What can hang from each mark
lutubi: gifuv rumeb
tebep: vanot
vanot: bibene
toguvib: tapar
duta: zipe
bise: gifuv tebep
rumeb: lutubi mige tapar
bibene: bise meninu zipe
rutu: bibene tebep
mige: savip toguvib
savip: tapar
zipe: duta
meninu: bibene rumeb

Each row was made from one small tree. Brackets hold a mark, then the marks that hang from it, in alphabetical order. Every link used is in the known rows. Write each row's tree.
Known rows
[bibene [bise gifuv [tebep vanot]] meninu [zipe duta]]: [2.24 -1.37 0.78 3.90 -0.52 -1.82 -1.26 0.18 -1.35 -1.29 0.06 -3.26 1.22 -1.85 0.74 -0.17 0.45 2.42 5.40 -3.87 -2.32 3.97 -0.18 0.39 -1.12 1.66 -0.61 4.24]
[mige [savip tapar] toguvib]: [-6.07 -0.82 0.28 -3.72 -0.48 5.55 3.93 1.78 4.22 -0.93 -2.28 3.98 -1.41 -2.68 -3.36 5.87 -2.42 1.61 -6.00 6.15 0.80 -2.10 3.19 -0.21 1.67 -0.71 1.66 -0.58]
[bibene [bise gifuv tebep] meninu zipe]: [1.86 -1.60 0.79 2.68 0.39 -1.42 -0.93 0.83 -1.41 -0.95 0.30 -2.85 0.42 -0.87 2.04 -0.19 1.87 2.85 2.25 -3.04 -1.82 2.30 1.71 -0.42 -1.13 0.51 -0.69 2.25]
[lutubi gifuv [rumeb [mige savip] tapar]]: [-4.79 -0.84 -3.28 -5.48 -2.17 6.10 0.86 3.65 4.92 1.85 -2.22 4.90 2.62 3.87 -1.30 1.62 -2.49 2.42 -7.01 0.98 5.44 -1.69 -1.97 -3.18 4.96 1.17 -0.31 0.78]
[bibene [bise gifuv] [meninu [rumeb mige tapar]] zipe]: [-0.99 -3.58 -0.04 0.41 -1.54 0.32 -1.88 1.79 -2.69 1.51 -2.33 -1.71 1.17 -0.94 3.87 -0.35 -1.41 2.84 -1.93 -3.33 0.08 2.00 0.24 -1.46 0.95 4.28 0.06 2.12]
[vanot [bibene [meninu rumeb]]]: [-0.91 -0.54 -1.30 -1.17 0.18 0.45 -1.05 -0.67 -0.16 -1.84 -1.06 0.07 0.70 -2.75 0.72 -1.33 -2.08 2.29 -1.48 -2.37 -0.13 0.11 -2.44 2.11 1.89 1.80 0.40 2.62]
[rutu [bibene [bise gifuv [tebep vanot]] meninu zipe]]: [2.95 -0.57 1.76 2.89 0.95 -2.57 -0.24 0.21 -2.66 -1.61 0.73 -4.16 1.41 -1.42 1.76 0.50 2.20 2.77 3.09 -1.50 -1.19 2.65 1.31 -0.46 -1.01 0.97 0.02 3.80]
[zipe duta]: [-4.25 -0.01 -2.37 -0.30 1.12 3.21 1.08 0.70 4.19 -0.89 -1.51 0.75 0.09 -1.70 -4.00 1.06 -4.35 1.87 0.85 -1.28 -1.30 1.66 -1.43 0.90 2.07 0.74 -0.59 1.03]
[rutu [bibene zipe] tebep]: [-0.15 0.49 0.51 1.36 3.03 -0.39 1.72 1.06 -0.53 -1.09 0.34 -2.63 1.25 -1.35 -1.76 0.99 -2.36 3.94 2.16 0.90 0.17 1.28 0.13 -0.77 2.38 -0.04 -0.10 3.88]
[lutubi gifuv rumeb]: [-3.11 0.92 -3.39 -2.88 -0.30 4.58 0.79 2.22 4.52 -1.65 -1.62 2.94 2.05 3.60 -1.83 -1.05 -1.35 1.95 -4.16 -0.62 3.18 -1.17 -1.93 -0.49 3.57 -0.53 -1.32 0.07]
[rumeb mige]: [-4.55 -1.35 -1.77 -2.97 1.70 4.98 0.74 1.46 2.24 1.31 -1.22 1.61 0.82 -1.22 -1.71 2.36 -1.75 2.26 -3.63 -0.13 0.30 -0.42 -0.89 -1.23 1.88 1.09 0.08 -0.54]
[rutu [bibene bise zipe] tebep]: [0.66 0.17 2.25 2.19 3.06 -2.35 -0.17 1.41 -1.44 -0.68 0.85 -2.99 1.55 -1.45 -0.38 0.21 -1.96 4.44 2.81 0.20 0.17 1.83 1.20 -0.64 2.27 -0.46 -0.22 3.57]
[rumeb [lutubi gifuv] mige tapar]: [-5.86 -2.31 -3.65 -4.23 -0.97 7.02 0.31 3.21 1.70 1.35 -1.58 3.67 1.86 3.25 -0.78 0.18 -2.60 2.20 -6.94 -0.06 3.18 -0.69 -1.01 -4.64 4.88 3.02 0.28 -0.28]
[rutu [bibene bise] tebep]: [0.06 0.49 2.70 0.99 3.15 -1.84 -0.05 1.05 -0.75 -1.00 0.45 -2.69 1.21 -1.02 -0.10 0.68 -1.10 4.12 0.86 0.77 0.31 1.28 1.25 -0.62 2.48 -1.25 -0.18 2.31]
[tebep [vanot [bibene bise zipe]]]: [0.13 0.55 0.40 0.43 0.87 0.82 -2.21 0.05 -0.74 -1.77 0.88 -0.20 2.20 -4.01 -0.92 -1.34 -0.50 2.59 1.35 -2.44 -0.80 0.70 -1.96 2.35 0.78 1.11 0.83 2.01]
[bise gifuv [tebep vanot]]: [1.18 0.82 -0.34 -0.50 0.29 4.58 1.08 -0.13 -0.01 -2.92 -1.21 -2.14 0.30 -0.19 -0.53 1.27 4.96 1.35 -0.60 -1.13 -1.65 1.01 0.36 -0.51 -1.87 -0.25 -0.04 -0.31]
[rumeb [mige [savip tapar]]]: [-5.54 -2.06 -0.88 -4.51 -0.04 5.50 1.16 1.72 3.58 1.33 -2.04 2.80 0.66 -1.83 -2.31 4.91 -1.91 2.52 -5.62 2.94 1.12 -1.51 0.93 -1.84 1.89 1.16 1.18 -0.80]
[bibene meninu zipe]: [-2.18 -1.27 -1.50 0.96 1.30 0.76 1.11 0.72 0.57 -0.44 -0.02 -0.34 0.95 -2.58 -0.77 0.63 -2.88 2.95 0.47 -1.80 -1.07 0.61 -1.18 0.45 1.29 1.21 -0.13 2.67]
[meninu [bibene [bise tebep] zipe] rumeb]: [0.98 0.55 0.20 1.41 -0.13 0.85 -1.64 0.73 -1.50 -0.37 -3.91 -0.68 -0.05 -1.90 2.90 -2.16 -0.67 2.55 0.77 -2.23 -1.10 1.84 -0.32 0.79 3.18 3.18 -0.95 0.53]
[duta zipe]: [-4.33 0.18 -2.24 1.11 1.90 2.25 1.28 0.77 3.69 -0.68 -1.25 0.85 -0.06 -1.74 -3.23 1.19 -4.33 2.39 0.58 -1.08 -1.45 0.65 -1.10 0.95 3.25 0.41 -0.81 1.11]
[toguvib tapar]: [-4.11 -0.85 -1.64 -2.48 -0.13 4.63 2.76 0.93 1.71 -0.69 -0.74 1.16 0.08 -2.10 -2.46 1.72 -3.05 2.15 -3.59 0.46 -0.33 -0.87 1.03 -0.40 2.48 -1.94 0.49 -0.18]
[bise gifuv [tebep [vanot bibene]]]: [2.32 1.00 -0.58 -0.51 0.09 3.41 0.09 -0.60 -0.14 -3.29 -0.56 -2.05 0.39 -0.69 -0.44 0.21 4.82 1.31 0.09 -1.64 -1.38 1.10 -0.39 0.50 -1.79 0.15 0.26 0.81]
[bibene [bise tebep] [meninu rumeb] zipe]: [1.17 -1.51 1.12 1.86 -0.10 -1.56 -1.90 0.13 -3.55 -0.65 -0.67 -1.57 1.17 -2.42 3.02 -1.14 0.02 3.18 2.56 -3.49 -0.81 1.54 -0.04 0.12 0.53 1.63 -0.54 2.65]
[bibene [bise tebep] meninu zipe]: [0.89 -1.25 1.22 2.43 1.21 -1.95 -1.11 0.52 -1.75 -0.27 1.11 -1.26 1.07 -2.38 1.38 -0.28 0.20 3.32 3.14 -2.76 -1.19 1.46 0.38 -0.07 0.28 0.24 -0.61 2.57]
[meninu bibene [rumeb lutubi tapar]]: [-3.27 -0.02 -2.27 -1.66 -1.83 5.14 -0.64 1.56 -0.10 -0.19 -5.82 1.40 -0.01 -0.38 2.24 -2.76 -3.38 1.84 -5.51 -0.53 0.75 0.48 -2.19 -1.34 5.54 4.81 0.00 -0.79]
[bibene bise [zipe duta]]: [-2.51 -0.83 -0.72 1.94 1.13 0.08 -1.27 1.55 1.82 -0.07 -0.22 -0.08 0.88 -2.45 -2.31 -0.49 -4.17 2.80 3.57 -2.79 -1.56 2.54 0.04 1.08 1.74 1.15 -0.72 1.79]

Which tree is each row?
[2.99 0.00 -0.95 1.11 -1.33 1.76 -0.41 -1.00 -1.47 -3.15 -1.44 -2.98 0.66 -1.33 0.40 -0.65 2.55 1.36 2.80 -3.17 -1.50 2.73 -1.60 0.84 -1.61 2.36 0.04 3.66]  [bise gifuv [tebep [vanot [bibene [meninu rumeb] [zipe duta]]]]]
[2.47 -1.30 -0.62 2.15 -1.01 -2.42 -2.76 -0.31 -1.48 -1.68 -0.75 -2.31 0.45 -1.93 1.53 -2.42 -0.85 2.24 4.01 -4.43 -1.26 3.25 -0.75 1.78 0.05 2.75 -0.35 4.67]  [vanot [bibene [bise gifuv tebep] [meninu rumeb] [zipe duta]]]
[-1.25 -1.65 0.66 2.06 1.28 -1.66 -1.25 1.10 -0.63 0.07 0.58 -0.80 1.32 -2.81 0.88 -0.36 -2.37 3.50 1.28 -2.65 -1.26 1.28 0.10 0.74 1.18 0.71 -0.29 2.24]  [bibene bise meninu zipe]
[-5.34 -0.99 -2.52 -5.37 -1.81 6.50 2.38 3.34 5.37 0.51 -2.58 5.47 1.46 3.03 -2.18 2.99 -2.12 1.48 -7.47 3.83 5.17 -2.30 -0.19 -2.16 3.85 0.30 -0.01 0.49]  [lutubi gifuv [rumeb [mige [savip tapar] toguvib]]]
[1.33 0.27 0.05 -0.27 0.82 0.26 -2.08 0.22 0.71 -2.17 0.24 -0.92 0.06 -0.93 0.29 -1.37 2.27 2.10 0.12 -2.32 -1.09 1.08 0.96 1.34 -0.21 -0.18 -0.11 0.55]  [vanot [bibene [bise gifuv tebep]]]
[0.72 0.36 0.91 0.89 1.63 0.27 -0.07 -0.22 -1.40 -1.80 0.74 -1.58 2.21 -3.33 -0.93 -0.29 -1.58 3.72 1.59 -1.13 0.03 0.68 -2.98 1.11 1.93 0.19 0.55 4.36]  [rutu [tebep [vanot [bibene meninu zipe]]]]
[-7.19 -2.62 -2.66 -5.64 -2.20 8.13 2.26 4.17 2.91 2.04 -2.11 5.87 0.64 2.79 -1.46 3.54 -3.68 1.92 -8.55 3.62 4.17 -1.54 0.92 -4.97 5.40 1.85 1.31 0.93]  [rumeb [lutubi gifuv] [mige savip toguvib] tapar]
[-0.74 0.69 -1.44 0.43 0.55 2.15 -0.74 -0.32 0.86 -2.01 0.15 0.08 1.85 -3.97 -2.94 -0.77 -2.35 2.04 2.52 -2.28 -0.92 1.35 -3.34 2.48 1.07 1.81 0.69 3.29]  [tebep [vanot [bibene [zipe duta]]]]
[-0.95 -1.88 0.59 1.49 0.00 -1.29 -2.06 0.68 -2.37 -0.31 -1.16 -1.07 1.36 -2.82 2.52 -1.21 -2.56 3.33 0.66 -3.41 -0.72 1.29 -0.34 0.77 1.46 2.18 -0.27 2.34]  [bibene bise [meninu rumeb] zipe]
[1.18 -0.64 0.07 1.58 -0.99 -0.51 -2.56 -0.50 -1.66 -2.14 -0.78 -1.98 1.92 -3.42 0.70 -1.90 -1.29 2.17 2.32 -3.85 -1.19 2.48 -2.48 2.51 0.19 2.98 0.57 4.06]  [tebep [vanot [bibene [bise gifuv] [meninu rumeb] [zipe duta]]]]
[2.04 0.47 -0.16 2.59 -1.47 1.00 -1.75 0.46 -1.12 -1.18 -4.77 -2.33 0.00 -1.49 2.32 -2.16 -0.46 1.90 2.52 -3.10 -1.99 3.84 -0.75 1.17 1.96 4.41 -1.02 1.90]  [meninu [bibene [bise gifuv [tebep vanot]] [zipe duta]] rumeb]
[2.72 0.82 -0.79 0.27 0.01 2.99 0.06 -0.41 -0.53 -3.19 -0.25 -2.22 0.54 -0.99 -0.62 -0.14 4.30 1.51 1.33 -2.02 -1.56 1.44 -0.35 0.51 -1.92 0.67 0.27 1.61]  [bise gifuv [tebep [vanot [bibene zipe]]]]
[-5.02 -1.78 -3.75 -3.57 0.14 6.37 -0.05 2.63 2.12 -0.05 -1.27 2.86 1.67 2.99 -1.30 0.12 -1.92 2.15 -5.48 -0.35 2.01 -0.51 -0.50 -3.38 3.81 1.56 -0.12 -0.17]  [rumeb [lutubi gifuv] mige]
[0.09 0.15 -0.47 0.44 0.73 0.96 -0.64 -0.65 -0.77 -1.87 0.76 -0.44 2.13 -4.19 -0.94 -0.62 -1.12 2.42 1.10 -2.26 -0.74 0.54 -3.32 2.18 0.77 1.59 0.93 3.52]  [tebep [vanot [bibene meninu zipe]]]
[0.90 -2.36 1.09 -0.32 -0.71 0.30 -1.89 0.44 -2.77 -0.15 -2.19 -2.26 0.59 -0.12 4.36 0.34 2.53 2.38 -1.54 -2.81 -0.49 1.65 0.97 -1.34 -0.56 1.76 -0.47 0.89]  [bibene [bise gifuv tebep] [meninu [rumeb mige]]]
[2.83 -1.14 0.01 1.39 -0.58 -1.97 -2.74 -0.25 -2.48 -1.90 -0.46 -2.21 0.63 -1.84 2.73 -2.40 0.95 2.51 1.93 -3.96 -0.92 1.95 -0.09 1.45 -0.25 2.18 -0.07 3.48]  [vanot [bibene [bise gifuv tebep] [meninu rumeb] zipe]]
[2.10 -0.56 0.55 0.56 0.51 -1.66 -2.06 -0.28 -0.29 -1.92 0.57 -1.62 0.27 -1.35 1.71 -1.25 1.87 2.32 0.46 -2.81 -1.14 1.43 0.38 1.36 -0.28 0.15 -0.05 2.21]  [vanot [bibene [bise gifuv tebep] meninu]]
[-1.92 -1.49 -1.55 0.44 0.04 1.21 0.27 0.28 -1.27 -0.87 -1.81 -0.65 1.05 -2.58 0.81 -0.24 -3.07 2.83 -0.17 -2.48 -0.64 0.74 -1.69 0.61 1.51 2.60 -0.11 2.68]  [bibene [meninu rumeb] zipe]
[-2.47 -0.07 -3.51 0.95 -1.44 3.62 -1.02 1.34 0.65 -0.92 -5.45 0.38 0.00 -1.22 0.35 -3.32 -5.52 1.85 -0.32 -1.81 -0.69 2.39 -2.43 0.04 4.81 5.21 -0.67 1.83]  [meninu [bibene [zipe duta]] [rumeb lutubi]]
[1.46 -0.50 0.51 0.91 -0.72 -0.06 -2.56 -0.45 -2.49 -2.29 -0.53 -1.91 1.96 -3.33 1.65 -1.83 0.10 2.39 0.64 -3.45 -0.98 1.50 -1.89 2.25 -0.07 2.46 0.82 3.12]  [tebep [vanot [bibene [bise gifuv] [meninu rumeb] zipe]]]
[-0.23 0.00 -1.03 1.03 0.32 0.55 -0.68 -0.70 0.09 -1.73 0.50 -0.46 2.03 -4.27 -1.84 -0.67 -2.68 2.27 2.75 -2.62 -1.02 1.49 -3.78 2.51 1.01 2.12 0.69 4.52]  [tebep [vanot [bibene meninu [zipe duta]]]]
[1.62 -2.13 0.78 1.67 -1.51 -0.78 -1.54 0.77 -3.60 -0.37 -1.68 -2.56 0.64 -0.69 4.06 -0.96 1.28 2.69 0.72 -3.62 -0.67 2.23 0.86 -1.08 -0.14 2.78 -0.39 2.24]  [bibene [bise gifuv tebep] [meninu [rumeb tapar]] zipe]
[1.19 0.40 0.99 2.73 1.47 -1.53 -0.44 0.32 -0.85 -1.20 0.70 -2.30 1.51 -2.29 -1.31 0.20 -0.73 2.61 5.66 -1.24 -0.91 2.97 0.19 0.16 0.48 1.05 -0.26 3.68]  [rutu [bibene [bise [tebep vanot]] [zipe duta]]]
[1.82 -0.54 1.66 1.50 1.37 -2.23 0.00 0.26 -1.05 -1.50 0.19 -3.47 0.46 -0.27 1.99 0.94 2.22 2.57 0.73 -0.74 -0.97 2.04 2.15 -0.71 -0.49 -0.10 -0.30 2.24]  [rutu [bibene [bise gifuv tebep] meninu]]
[-0.92 -1.21 -1.17 -0.33 -1.15 1.64 -1.21 -0.32 -1.49 -0.03 -0.93 0.09 2.42 -4.00 -0.27 -0.52 -3.24 2.18 0.87 -2.85 0.39 1.46 -4.67 1.05 1.81 4.51 1.03 4.66]  [tebep [vanot [bibene [meninu [rumeb mige tapar]] [zipe duta]]]]
[1.58 -0.18 1.19 2.27 0.87 -1.03 -1.23 0.08 -1.07 -1.87 0.24 -2.90 1.86 -2.51 -0.58 -0.74 -1.70 3.53 3.03 -2.13 -0.78 2.64 -2.03 1.34 1.28 0.70 0.20 4.93]  [rutu [tebep [vanot [bibene [bise gifuv] meninu [zipe duta]]]]]
